In the rows, 100 means zero.
Known rows, with every way that one mark hangs from another
[viri lapu]: [ 93, 106,  97,  90, 106,  97, 108,  98,  82, 114,  94,  98,  97,  94,  97,
  98, 107, 102, 110, 100, 111, 104,  98, 104, 121,  95,  78, 104, 113,  67,
  93, 110, 106, 100,  98, 107,  91, 100, 104, 104,  95, 102, 113, 105,  86,
 101,  87,  93,  88, 101,  85,  90, 113, 105,  94,  88, 116, 115,  89, 116,
 100]
[bitumop [lapu [sagu doba viri]]]: [106,  95,  74, 122,  85, 118, 121, 101, 133,  93, 107,  98, 134,  87,  98,
 108, 110, 110, 100,  81,  84,  96, 105, 100,  97, 106, 133,  87, 124, 105,
 109, 112,  87, 100,  95,  97,  97, 106,  84,  99,  82, 113, 101, 100, 127,
  90, 137, 101,  91,  85,  96, 103,  89, 112, 112, 103, 103,  95,  95, 101,
  77]
[defo viri]: [ 95, 106,  99,  96, 110,  77,  95,  95, 104, 107,  78,  94, 105, 104,  92,
  91,  84,  98, 117, 112,  91,  76,  90, 122, 118,  93,  86,  86, 105,  84,
  91,  83,  84,  96, 118, 108,  83,  93, 103, 103,  87,  96,  97, 115,  94,
  84,  73,  94,  93,  83,  90,  91, 101, 108,  95,  91,  78, 130,  99, 109,
 105]
[lapu bitumop [sagu doba viri]]: [124,  85,  83, 132,  90, 103,  94, 118,  97,  80, 113, 102, 120, 114,  98,
 105, 108,  94, 101,  84,  73, 119,  84,  98,  92,  96, 112,  74,  99, 107,
  97,  97,  97, 101, 104, 103,  93, 114, 103, 105,  94, 101, 118, 104, 112,
  88, 133, 104,  98,  92,  99, 124,  87, 105, 105,  97, 109,  98, 102,  98,
  90]
[viri [defo bitumop]]: [ 84, 111, 131,  75, 110,  80, 114, 106,  95, 101,  94, 109,  69, 109,  96,
  94,  98,  77, 123, 119,  90,  86, 110,  96, 106,  82,  87, 110,  91, 114,
  91,  96,  89, 104,  89, 100, 100,  85, 111,  88, 110, 101,  86, 109,  97,
  87,  66,  99,  90, 104, 104,  78, 104,  86, 102,  97,  59, 119, 130, 113,
  90]
[doba lapu sagu]: [117, 111, 104,  82, 105, 100,  80, 116,  89,  83, 124, 113,  75, 103, 101,
 120, 109,  97, 113,  98, 116,  92, 116,  84,  98, 112,  81, 108, 125, 102,
 126,  83,  74,  93,  98, 116, 124,  91, 100, 110, 106,  97,  89, 112, 131,
  99, 109,  99,  94,  72,  84,  73,  94, 100, 110,  91,  88,  95,  96,  91,
 108]
[doba lapu [sagu [viri [defo bitumop]]]]: [101,  98, 132,  82, 115,  93,  85, 112,  87,  90, 126, 107,  43, 107, 103,
 126, 135,  90, 118, 109, 117,  98, 121,  80,  81, 115, 106, 124, 108, 120,
 114, 100,  72, 106,  83, 119, 124,  79, 108,  99, 114,  93,  80, 104, 128,
  84,  86, 105,  83,  83,  70,  66,  85,  72, 106, 118,  58,  82, 131,  91,
  91]
[bitumop [lapu doba [sagu [viri defo]]]]: [103, 107,  97,  92,  88, 123, 117,  77, 127, 102,  89,  99, 116,  91,  88,
  96,  93, 122,  80,  95, 113,  87, 103,  89,  90, 108, 134, 115,  90, 121,
 107, 107, 114, 104,  93,  93, 112, 104,  84,  83,  95, 114,  85,  80, 100,
  99, 117, 112, 117,  94,  98, 116, 113, 100, 100, 117,  87, 101,  98,  88,
  92]
[doba sagu]: [109, 122, 102,  87,  98,  90, 109, 118,  93,  95, 117,  97,  89, 107, 100,
 107, 108, 109, 116,  92, 102,  97, 108,  99, 104, 105,  76,  99, 118, 105,
 106,  83,  88,  95, 104, 105, 111,  99, 102, 109,  99, 105,  84, 111, 122,
 105,  99,  92, 102,  77,  87,  81,  95, 106, 108,  90,  86,  95,  87, 100,
  96]
[viri [lapu bitumop]]: [ 99, 100,  84,  89,  92,  85, 104, 106,  73, 106,  93, 100, 113, 113,  96,
 101, 104,  87, 107, 112,  99, 112,  90, 106, 119,  88,  72, 104, 101,  58,
  89, 103, 112, 104,  99,  93,  90, 104, 110, 105,  99,  97, 123, 105,  76,
  98,  80, 106,  95, 108,  95, 113, 116, 101,  81,  95, 131, 105,  98, 120,
 116]
[defo [bitumop [lapu [doba sagu]]] viri]: [ 69, 125,  98,  94,  94, 102, 118,  81, 158, 117,  90,  83, 102,  79, 105,
  91,  76, 102,  84, 114, 106,  70, 112, 131, 103,  98, 108, 116, 110, 116,
 111,  78,  72,  86, 111,  85,  96,  73,  87,  98, 101,  94,  64,  98, 114,
 122,  68,  83, 109, 112, 129,  81,  90, 113, 110, 103,  68,  87,  88,  89,
 104]
[defo [bitumop [lapu doba]] viri]: [ 66, 118, 103,  92, 100, 100, 126,  71, 154, 112,  75,  93, 113,  80, 101,
  81,  66,  89,  83, 125, 100,  68, 102, 136, 115,  91, 116, 109, 105, 104,
 107,  88,  74,  84, 113,  89,  78,  65,  86,  87,  93,  99,  79,  95,  94,
 108,  67,  86,  96, 115, 135,  97, 103, 119, 105,  98,  75, 110,  98,  99,
 107]
[defo bitumop [viri [lapu doba]]]: [ 65,  98, 115, 102, 119, 104, 101,  69, 110, 126,  73,  87,  89,  80, 115,
  77,  74,  96,  90, 114, 119,  88,  97, 135, 109,  89,  93, 106,  93,  91,
  90, 101,  95,  88, 116, 105,  75,  83,  97, 101,  99,  86,  95,  98,  72,
 120,  61,  75,  94, 130, 109,  88,  98, 106,  97,  92,  93, 116,  89, 102,
 105]
[lapu [sagu viri]]: [111,  98, 103, 107,  90, 122, 112,  95,  88,  91, 107,  99, 109, 101,  95,
 100, 112, 107,  95,  85, 111, 108,  89,  96,  88,  99, 114,  91, 100, 109,
 101, 100,  96,  91,  97, 121,  97, 104, 104,  97,  86, 110, 106,  96, 101,
  88, 121, 109,  99,  83,  63, 114, 101, 103, 101, 106,  94, 109,  97,  86,
  81]
[viri defo [lapu bitumop doba sagu]]: [101,  90, 101,  94,  95, 105,  88,  86,  82, 113,  80, 108, 103, 102, 100,
  88,  82, 102,  82, 104, 109, 106,  94,  89,  97,  92,  89, 102,  70, 105,
  87,  93, 140, 104, 100,  87, 105, 125, 102,  94, 109,  98, 101,  91,  74,
 123,  98, 116, 131, 126, 122, 114, 118,  89,  92, 105, 124, 101,  91,  95,
 113]
[viri [lapu bitumop doba sagu]]: [105,  94,  92, 105,  90, 121,  96,  87,  86, 106,  94, 101, 122, 100, 103,
  86,  83, 103,  71,  97, 119, 113,  86,  97,  96,  90,  90,  94,  80,  97,
  97,  95, 125,  87, 103,  99,  91, 122, 100,  98, 100,  98, 113,  91,  70,
 132, 109, 106, 125, 127, 117, 125, 115, 110,  96,  95, 141,  98,  75,  86,
 112]
[doba [lapu bitumop] [sagu viri]]: [129, 102,  95,  96,  92,  91,  76, 124,  74,  71, 132, 108,  85, 120,  94,
 130, 127,  97, 110, 105, 107, 116, 101,  85,  88, 118,  97, 107, 114,  87,
 116,  91,  78, 100,  98, 117, 118,  84, 112, 111, 103,  93, 109, 104, 120,
  87, 109, 115,  93,  70,  73, 107,  90,  97,  95, 111, 102,  72, 110,  90,
 115]
[viri [defo [bitumop [lapu doba]]]]: [ 77, 126, 115,  74,  98,  98, 130,  86, 139, 109,  81, 104,  91,  92,  96,
  90,  80,  92,  97, 126,  97,  72, 115, 106, 110,  91, 107, 123,  92, 124,
 104, 102,  95, 100,  93,  84, 106,  78,  90,  77, 110, 109,  74,  88, 101,
 104,  73,  99, 102, 113, 135,  91, 108,  97, 101, 101,  69, 105, 117, 103,
  98]
[defo [bitumop [lapu doba]]]: [ 74, 127, 106,  81,  90, 119, 140,  84, 144, 100,  89,  99, 110,  88,  97,
  89,  77,  87,  88, 116, 109,  77, 109, 116, 111,  90, 109, 119, 105, 117,
 112, 104,  82,  80,  96,  90,  96,  67,  90,  85,  99, 109,  84,  88, 101,
 114,  89,  88,  95, 111, 135, 102, 106, 119, 104,  95,  85, 100, 104,  99,
  98]
[sagu doba viri]: [111,  98,  97, 118, 111,  95,  97, 120, 104,  84, 113,  97, 102,  98, 103,
 104, 111, 101, 126,  81,  84, 106,  98, 102, 107, 112, 104,  83, 118,  94,
 101, 118,  81, 103, 105, 110,  91,  96, 102, 114,  90, 102, 111, 108, 118,
  78, 118,  82,  72,  75,  82,  95,  84, 110, 105,  87,  92, 110, 104, 113,
  88]
[lapu bitumop doba [sagu [viri defo]]]: [116,  91, 106, 102,  95, 109,  87,  91,  88,  86,  97, 104, 110, 112,  90,
  95,  94, 105,  90, 103, 100, 108,  86,  86,  79,  99, 111,  96,  64, 126,
  92,  84, 125, 102, 100, 101, 106, 115, 102,  94, 101, 102,  98,  83,  87,
  94, 108, 116, 125, 101, 103, 132, 109,  89,  91, 114,  93, 100, 108,  88,
 105]

Rows
[104,  94, 100,  95, 106,  87,  87, 100,  72, 106,  91,  96, 100, 107,  96,
 102, 108, 111, 102, 110, 109, 119,  92,  98, 102, 107,  97, 113,  77,  78,
  84, 116, 133, 112,  98,  95,  96, 105, 109, 104, 101,  96, 118,  83,  70,
  98,  88, 105, 104, 105,  95, 124, 108,  91,  80, 110, 122,  96, 105, 110,
 119] : [sagu [viri defo [lapu bitumop doba]]]
[101, 111,  86, 104,  80, 140, 128,  77, 134,  94,  97,  93, 135,  84,  95,
  98,  94, 122,  69,  89, 116,  93,  97, 104,  91, 111, 133, 106, 103, 110,
 116, 108, 103,  84,  97, 105,  98,  96,  81,  88,  83, 113,  94,  80,  98,
 105, 130, 101, 111,  94, 101, 126, 108, 118, 105, 111, 105,  95,  85,  78,
  93] : [bitumop [lapu doba [sagu viri]]]
[106,  73,  89, 115, 101,  84,  80, 109,  84, 108,  93, 108, 102, 105, 104,
  96, 100,  95, 104,  93,  69, 113,  99,  86, 105,  87,  86,  85,  95,  98,
  86,  99, 129, 123,  95,  81, 101, 132, 101, 102, 113,  95, 109, 112,  97,
 103, 106, 112, 113, 120, 117,  92,  98,  83, 105,  97, 124, 102, 101, 113,
 100] : [viri defo [lapu bitumop [sagu doba]]]
[ 81, 132, 115,  73,  94,  97, 124,  95, 137, 113,  98,  98,  81,  89, 100,
  99,  92, 102,  96, 114, 105,  77, 127, 104,  97, 103, 101, 130, 105, 135,
 111,  88,  88, 104,  94,  82, 120,  83,  91,  86, 115, 106,  60,  89, 123,
 119,  79,  92, 112, 112, 129,  80,  98,  96, 113, 108,  69,  79, 107,  94,
  95] : [viri [defo [bitumop [lapu [doba sagu]]]]]
[ 84,  80, 117, 113, 119, 100, 102,  98, 100, 127,  94, 107,  75,  89, 116,
  91, 102,  87, 100,  87,  89,  97, 113,  90,  98,  84,  97,  93,  96, 119,
  89, 113, 106, 112,  88,  95,  99, 117,  99,  96, 113, 101,  94, 111, 103,
 112,  97,  97,  94, 132, 113,  63,  89,  76, 114,  94,  96, 109, 108, 106,
  74] : [viri [defo bitumop] [lapu [sagu doba]]]
[109,  82,  75, 127, 104,  84,  94, 120,  80,  99, 112,  92, 115, 104, 104,
 108, 120,  99, 117,  90,  82, 125,  92, 106, 108, 106,  99,  87, 107,  61,
  87, 123, 103, 111, 102,  97,  86, 103, 108, 116,  92,  94, 136, 108,  94,
  89, 107,  95,  76, 100,  89, 115,  88, 103,  91,  93, 139,  96, 100, 122,
 107] : [sagu doba [viri [lapu bitumop]]]
[ 89,  92,  78,  99, 103,  68,  91,  91,  82, 118,  76,  95, 114, 110,  96,
  92,  90,  91, 106, 118,  90,  97,  83, 122, 126,  90,  78,  93,  97,  49,
  82,  89, 106, 107, 117,  88,  75,  97, 106, 108,  94,  91, 123, 110,  71,
  95,  61, 104,  94, 111,  99, 106, 109, 101,  83,  98, 121, 111,  92, 120,
 122] : [defo [viri [lapu bitumop]]]
[ 98, 103, 104,  84, 106,  86,  89,  94,  82, 113,  84, 107, 100, 108,  96,
  92,  86, 101, 108, 112, 104, 107,  97,  99, 110,  97,  79, 108,  75,  87,
  87, 100, 132, 110, 103,  84, 101, 108, 106, 103, 110,  92, 109,  93,  69,
 108,  80, 102, 113, 116, 116, 110, 119,  93,  83,  98, 122, 103, 100, 109,
 122] : [viri defo [lapu bitumop doba]]
[ 62,  95, 109,  94, 117,  88, 106,  82,  99, 128,  77,  91,  84,  88, 107,
  86,  92,  82, 102, 115, 101,  89,  98, 127, 121,  83,  92, 103, 104,  73,
  86, 100,  85,  97, 114, 107,  72,  84, 105, 100,  96,  88, 105, 110,  79,
 100,  53,  89,  81, 124,  92,  78, 101, 100,  97,  95,  88, 119,  99, 111,
  98] : [defo bitumop [viri lapu]]
[103, 113,  91,  97,  94,  99,  91, 107,  84, 103, 112,  94, 104, 103, 106,
 100,  99, 115,  90, 100, 118, 117, 100, 110, 103, 105,  72, 105, 100,  88,
 101,  93, 119,  97, 106,  94, 105, 108, 108, 116, 104,  92, 104,  95,  92,
 133,  95,  90, 118, 112, 108, 104, 102, 108,  95,  97, 134,  73,  75,  96,
 121] : [viri [lapu bitumop [doba sagu]]]
[112, 124,  97,  93,  89,  95,  94, 115,  98,  88, 113,  94, 106, 117, 101,
 101,  87, 103, 100, 105, 104, 105,  97, 103,  94, 105,  76, 100,  98, 116,
 109,  73, 101,  89, 111,  92, 107, 101, 106, 111, 110,  93,  92,  98, 108,
 123, 100,  94, 120,  92, 118, 113,  95, 115,  99,  93, 106,  82,  86,  92,
 119] : [lapu bitumop [doba sagu]]
[122,  89,  90, 107, 112,  80,  68, 125,  97,  69, 114, 125,  96, 117, 100,
 115,  94,  72, 126, 108,  74,  99,  99,  89, 111, 102,  84,  84, 117,  89,
 114,  94,  74, 100, 101,  97, 107,  93, 103, 110, 108,  89, 112, 122, 119,
  86, 114, 104,  77,  82, 118,  98,  85, 106, 103,  80, 108, 106, 113, 109,
 117] : [sagu [doba [lapu bitumop]]]
[113,  99, 100, 113,  85, 126, 100,  89,  91,  78, 105,  97, 123, 110,  94,
  95,  92, 105,  71,  94, 110, 112,  77,  99,  81,  96, 113,  92,  79, 112,
  99,  89, 110,  84, 103, 110,  92, 110,  98,  97,  92, 101, 112,  85,  85,
 106, 120, 105, 122,  97, 101, 143, 104, 109,  97, 106, 112,  99,  92,  81,
 106] : [lapu bitumop doba [sagu viri]]
[123,  83, 109, 102, 132,  84,  67, 118,  93,  81, 109, 118,  70, 103,  98,
 121, 116,  99, 139,  97,  86,  97, 111,  79,  99, 118, 110,  96, 109, 103,
 109, 114,  80, 118,  93, 112, 118,  96, 102, 111, 105,  92, 100, 115, 126,
  65, 122, 100,  69,  64,  83,  75,  84,  85, 104,  92,  77, 113, 126, 112,
  99] : [sagu [doba lapu] [viri defo]]
[101,  86,  96,  92,  91,  89,  92,  99,  66, 113,  89, 108, 101, 112,  91,
  96, 105,  97,  98, 108,  94, 106,  93,  83, 104,  85,  86,  99,  81,  87,
  82,  93, 132, 120,  93,  85, 106, 125, 106,  92, 106, 104, 109, 102,  77,
 102,  86, 125, 119, 117, 102, 108, 119,  81,  89, 109, 119, 108, 103, 102,
 104] : [viri defo [lapu bitumop sagu]]
[116,  88,  86, 121,  90,  96,  91, 116, 103,  84, 109, 109, 123, 112, 101,
  96,  90,  85, 105,  91,  69, 108,  90,  97,  97,  87,  91,  72, 102, 109,
 100,  85,  97,  93, 104,  91,  96, 119, 103, 104, 106, 103, 110, 113, 109,
 103, 122, 103, 107, 100, 123, 112,  93, 107, 112,  88, 112, 106, 101, 102,
  96] : [lapu bitumop [sagu doba]]
[125,  84,  93, 107,  87, 115,  80, 101,  78,  67, 115, 118, 104, 118,  89,
 116, 113,  87,  88, 104, 110, 115,  86,  75,  82, 106, 114,  96,  99,  99,
 112,  92,  85,  90,  92, 120, 105,  98, 107,  97,  97, 101, 119,  97, 103,
  83, 123, 126,  99,  80,  78, 128, 102,  95,  94, 113, 109,  98, 113,  82,
 107] : [doba [lapu bitumop [sagu viri]]]
[108,  98,  92,  96,  98,  69,  91, 119,  59, 113, 112,  88,  86, 115,  94,
 118, 139, 115, 112,  99, 100, 126, 106,  92,  95, 113,  87, 113,  94,  74,
  86, 109, 121, 127,  96,  94, 115, 111, 114, 107, 100,  95, 107,  95,  95,
  94,  80, 110, 104,  97,  70,  97,  99,  78,  85, 120, 114,  71, 100, 113,
 109] : [doba [sagu [viri defo [lapu bitumop]]]]
[ 90,  96, 134, 101, 106, 124, 108,  82, 104,  98,  98, 100,  75,  95, 107,
  87,  97,  98,  86,  97, 118,  99,  99,  94,  77,  95, 122, 108,  70, 148,
  96, 100, 101,  88,  95, 115, 100,  98, 101,  80, 106, 102,  83,  83,  93,
 103,  99, 100, 108, 109, 100, 103,  99,  86, 109, 111,  67, 104, 115,  84,
  80] : [lapu doba [sagu [viri [defo bitumop]]]]
[102,  84,  91, 119, 105, 111,  95, 103,  98, 112, 101, 104, 109,  86, 117,
  94,  99, 106,  97,  74,  94, 102, 101,  95, 105,  94,  93,  81, 116,  96,
  97, 110, 107,  99, 100, 102,  91, 125,  95, 107,  95, 103, 109, 117, 104,
 114, 128,  91,  96, 109,  97,  85,  94, 100, 112,  82, 124, 108,  78, 103,
  81] : [viri [lapu [sagu doba]]]
[125,  84,  89, 117, 110,  85,  70, 122,  91,  65, 124, 115,  99, 117,  96,
 119, 112,  82, 123, 101,  80, 112,  95,  92, 101, 116, 105,  87, 113,  81,
 109, 110,  72, 103, 101, 107, 101,  89, 105, 111,  99,  85, 121, 111, 117,
  71, 126, 105,  67,  72,  94, 110,  82, 100,  96,  95, 105,  96, 119, 109,
 112] : [sagu [doba [lapu bitumop]] viri]
[ 72, 104, 128,  82, 120, 101, 104,  85,  96, 123,  84, 103,  69,  90, 110,
  85,  88,  94,  97, 109, 119,  95, 110, 105, 106,  88,  87, 118,  85, 110,
  89, 108, 116, 100,  94, 100,  97,  92, 106,  90, 109,  94,  88,  93,  77,
 116,  72,  87,  97, 127, 113,  83, 108,  87,  98,  96,  93, 109, 104, 108,
  98] : [viri [defo bitumop] [lapu doba]]
[120, 104, 104,  90, 102, 104,  83, 115,  84,  78, 133, 103,  75, 105,  98,
 128, 129, 109, 114,  92, 123, 107, 109,  89,  85, 125, 104, 111, 127, 100,
 125, 101,  71,  97,  97, 126, 123,  82, 103, 114,  97,  95,  96, 103, 134,
  86, 114, 100,  84,  63,  57,  81,  90,  99, 106, 105,  84,  83, 101,  87,
  99] : [doba lapu [sagu viri]]
[113, 109, 110,  87, 106,  79,  98, 121,  81, 101, 118,  90,  74, 108,  92,
 117, 130, 120, 122,  92, 100, 106, 111,  92,  89, 118,  95, 109, 105, 107,
  97,  95, 101, 116,  97, 107, 122, 105, 110, 105, 102, 102,  83, 102, 119,
  83,  93, 102, 101,  72,  66,  80,  93,  87,  96, 114,  68,  89, 105, 106,
  91] : [doba [sagu [viri defo]]]
[ 76,  94, 132,  92, 111, 121, 106,  73,  98, 122,  84, 105,  78,  88, 111,
  79,  85,  98,  75,  97, 122,  95, 106,  91,  92,  87, 101, 110,  78, 131,
  94, 103, 124,  95,  91, 103, 100, 108,  95,  85, 115, 103,  84,  89,  77,
 129,  88,  95, 115, 138, 114,  85, 108,  84, 109,  98,  97, 110,  98,  87,
  89] : [viri [defo bitumop] [lapu doba sagu]]
[100,  88,  91, 120, 116,  95,  98, 117,  89, 106, 110,  95, 104,  87, 110,
 108, 123, 113, 120,  80,  96, 112,  97, 107, 112, 110, 105,  90, 118,  68,
  92, 133,  98, 106, 104, 115,  86, 102, 103, 117,  91, 100, 121, 112,  99,
  89, 116,  87,  69,  89,  73,  93,  83, 104,  97,  87, 119, 106,  91, 123,
  92] : [sagu doba [viri lapu]]
[ 99,  98,  87, 104,  93, 110, 100,  96,  81,  97, 103,  91, 117, 105, 103,
  99, 105, 109,  90,  98, 119, 124,  81, 109, 102, 109,  96, 106,  87,  71,
  90, 120, 119,  97, 104, 109,  84,  95, 105, 110,  96,  92, 126,  83,  71,
 105,  98,  96,  97, 106,  89, 133, 108, 111,  80, 101, 138,  93,  90, 105,
 119] : [sagu [viri [lapu bitumop doba]]]
[102, 108,  82, 102,  76, 122, 132,  91, 117,  97, 101,  95, 130,  92,  89,
 108, 113, 112,  84,  96, 105,  96, 101,  99,  98, 102, 129, 106, 115,  97,
 106, 111,  92,  95,  93, 104, 100,  96,  86,  89,  82, 122, 103,  89, 106,
  87, 121, 117, 100,  89,  81, 116, 110, 112, 100, 109,  99,  97,  97,  94,
  81] : [bitumop [lapu [sagu viri]]]
[ 98, 119,  90,  95,  79, 133, 125,  76, 140,  96,  87, 102, 137,  88,  96,
  88,  76, 112,  71,  95, 111,  81, 102, 101,  99,  99, 111, 103, 104, 119,
 114,  95, 104,  82, 103,  93, 101, 102,  81,  86,  94, 118,  86,  89, 103,
 118, 126, 102, 122, 103, 125, 110, 114, 123, 107,  95,  99, 103,  79,  83,
  94] : [bitumop [lapu doba sagu]]
[ 76,  94,  88, 120,  99, 100, 116,  84, 160, 117,  80,  95, 117,  81, 109,
  85,  77,  81,  91, 103,  67,  69, 106, 123, 106,  85, 124,  88, 121, 116,
 106,  88,  71,  91, 109,  81,  81,  91,  82,  88,  99, 105,  84, 115, 121,
 101,  96,  94,  92, 121, 134,  82,  87, 107, 118,  94,  74, 112,  99,  98,
  80] : [defo [bitumop [lapu [sagu doba]]] viri]
[109,  92,  85, 114,  96, 101, 110, 102, 129, 104, 101, 103, 115,  93,  94,
 108, 114, 116, 107,  87,  68,  92, 115,  90,  97, 106, 134,  93, 112, 114,
 103, 110,  98, 118,  91,  89, 111, 113,  88,  92,  93, 114,  94, 103, 126,
  81, 126, 113,  98,  86, 100,  93,  95,  93, 111, 107,  88, 101, 107, 105,
  76] : [bitumop [lapu [sagu doba [viri defo]]]]
[122,  77,  96, 124,  99,  82,  85, 117,  93,  87, 106, 104, 106, 115,  94,
 105, 111,  96, 112,  93,  60, 110,  91,  83,  86,  98, 112,  81,  87, 113,
  89,  97, 112, 116,  99,  93, 104, 123, 105,  98, 104, 102, 108, 108, 110,
  78, 121, 115, 105,  94,  98, 112,  93,  84, 102, 107,  95,  99, 117, 106,
  92] : [lapu bitumop [sagu doba [viri defo]]]
[ 96, 117,  99,  91, 104, 111, 100,  98,  99, 115, 107,  89,  94,  86, 112,
  98, 101, 126,  92,  81, 132, 103, 110, 107, 101, 110,  78, 112, 114,  98,
 105, 102, 114,  93, 108, 104, 108, 107,  98, 118,  99,  95,  91,  96, 101,
 135, 106,  81, 116, 105,  97,  84,  96, 109, 102,  90, 121,  86,  65,  95,
 106] : [viri [lapu [doba sagu]]]
